What can hang from each mark:
Z: J L
G: L T X
T: B G W
Q: J
B: T
J: Q Z
X: G
L: G W

Each row was made from one small tree. The marks that hang from a mark follow it in brackets, in alphabetical order. Every link used is in the known rows. Write each row's tree.
In the rows, zero is written as 128.
Known rows:
T(G(L X) W): [ 64 190  85 176 166 114 143 121 143 140 120 155  88 124 144 136 119  59
  98 120 160 123]
L(G W): [170 129 147 179 171 148 104  95 178 155 151 119 142 152 107  51 110  99
 119 105 166 141]
X(G(L(W))): [116 160 105 157 118 135 109 130 100 141 128  90  89 133 126 126  94 100
 107 143 172 114]
Q(J(Z(L(G(T X) W)))): [173 169 125 150 163 173  81 169 150 129 171 114 169  89 115 121  87 144
 101 141 143 141]
X(G): [114 135 120 151 107 122  97 119  90 129 129  99 110 127 135 146 118 111
 114 125 145 108]
Z(J(Q)): [155 174 124 136 104 150 139 135 167 140 130 114 112 166 153 150  91 134
 151 154  77  98]
B(T): [126 138 149 120 115 110 124 145 131 135 132 129 124 131 148 117 135 129
 122 124 124 116]
Z(J L(G(T) W)): [204 176 109 157 135 148 138 128 203 148 141 109 130 143 141  56  41  93
 163 130 105 130]
Q(J(Z(L(G)))): [157 157 137 140 142 166  99 162 160 113 181 108 184  89 121 124 108 165
 116 132 135 133]
J(Q Z(L(G(T(B W))))): [138 222 136 143 131 155 120 155 168  98 159  76 120 123 131 138  79 151
 121 129 126 104]
J(Q Z(L)): [145 202 135  94 117 161 129 185 160 107 155  80 132 118 135 160  82 180
 132 148 105 104]
L(W): [151 132 133 146 157 138 105 116 159 142 133 115 123 143 119  92 132 119
 118 119 153 142]
T(B G(X) W): [ 52 179 109 213 153  89 108  72 147 110 132 125  94 130 151 125 176  61
  89  84 167 125]
T(W): [105 149 120 147 154 122 120 109 160 127 117 142 107 133 141 129 149 113
 123 103 142 133]
X(G(L T(B W))): [ 79 185  89 178 105 113 112 120  72 112 114  89  60 121 134 155 101  84
  97 138 171 106]
Q(J(Z(L(G(T(B)) W)))): [161 169 135 165 146 162  82 148 158 105 182  86 168  93 113 108 110 152
 102 130 153 138]
T(G W): [ 78 159 115 178 164 107 123  92 171 122 136 137 112 132 140 124 159  81
 108  89 151 124]
T(B G(L(W))): [ 77 173 113 197 127 107 136  93 143 108 152  84 102 136 121  91 144  82
  96 121 181 123]
J(Q Z): [140 183 145 112 128 159 113 164 140 118 152  91 128 134 131 176 105 172
 102 150 109 100]
J(Q Z(L(G W))): [171 203 147 128 145 174 114 164 191 124 169  75 140 133 121 111  71 161
 126 134 128 112]

Which tree is each row?
[176 146 124 182 182 150  95 115 135 167 131 138 123 140 105  75  74  73
 103 125 159 143] => L(G(T X) W)
[140 156 116 178 171 136 112 116 124 152 119 161 115 129 123 112  83  71
 109 118 143 132] => L(G(T(W) X))
[ 84 191  89 162 125 117 147 129 106 105 108 115  65 120 127 139 106  94
 108 146 160 126] => G(L T(B W))
[176 167 135 130 155 147 115 142 179 128 167  94 156 114 132  82  83 136
 109 116 138 133] => J(Z(L(G W)))
[168 159 140 149 156 172  87 155 177 121 185 102 182  96 116 106 110 160
 111 128 147 140] => Q(J(Z(L(G W))))
[151 173 126 149 156 164  94 160 162 111 170 116 165  86 121 133 104 151
 110 128 138 134] => Q(J(Z(L(G(T(W))))))
[101 171  96 168 158 127 136 131 132 150 133 132 106 129 125 112 101  69
  96 139 161 128] => T(G(L(W) X))
[147 158 129 122 133 161  99 173 151 107 172 106 173  84 126 145 120 175
 116 140 128 133] => Q(J(Z(L)))
[ 39 201  91 208 144  96 135  91 136 113 127 125  77 127 149 126 149  55
  88 109 178 121] => T(B G(L X) W)
[ 40 192 102 205 136  94 143  82 154  98 138 106  84 132 141 115 162  71
  97 102 179 119] => T(B G(L) W)
[149 157 118 136 135 139 139 146 153 136 135 134 142 112 129  84  71 107
 160 121 131 135] => Z(L(G(X)))
[ 86 169  93 157 140 121 150 139 111 140 130 141 109 119 130 135  99  75
 102 145 146 118] => T(G(L X))
[168 139 136 183 181 149  96 104 159 170 140 137 135 148 114  63  97  82
 109 112 164 144] => L(G(X) W)
[119 188  84 165 138 132 125 145  83 137 106 116  70 123 118 123  76  79
  91 167 167 137] => G(L(W) T(B) X)
[ 76 183 101 200 136 108 129 102 125 123 141 102  95 132 129 102 131  65
  87 128 179 125] => T(B G(L(W) X))
[171 209 140 130 151 174 108 170 180 133 162  87 137 131 126 118  63 150
 120 138 128 114] => J(Q Z(L(G(X) W)))
[178 200 115 128 114 160 139 154 218 138 136  91 112 158 150 102  67 137
 181 145  91 115] => Z(J(Q) L(W))
[159 204 138 106 135 168 114 178 181 116 158  72 129 127 129 138  85 175
 126 142 120 113] => J(Q Z(L(W)))
[ 85 170 129 162 151  95 114 124 151 143 129 151 106 131 164 122 149  78
  98  98 140 115] => B(T(G(X) W))
[149 216 132 135 123 158 118 171 141 109 157  80 126 117 128 144  61 148
 118 146 118 104] => J(Q Z(L(G(T(B) X))))
[ 76 188 115 158 145 100 135 139 143 145 125 151  93 128 161 124 127  74
  98 118 149 112] => B(T(G(L X) W))
[103 192  71 141 154 134 144 163  88 146  88 162  65 113 133 162  66  77
 104 163 144 130] => G(L T(W) X)
[124 163 118 198 158 123 108  97 120 135 124 141 108 130 126 105 101  69
 103 111 154 131] => L(G(T(B W) X))
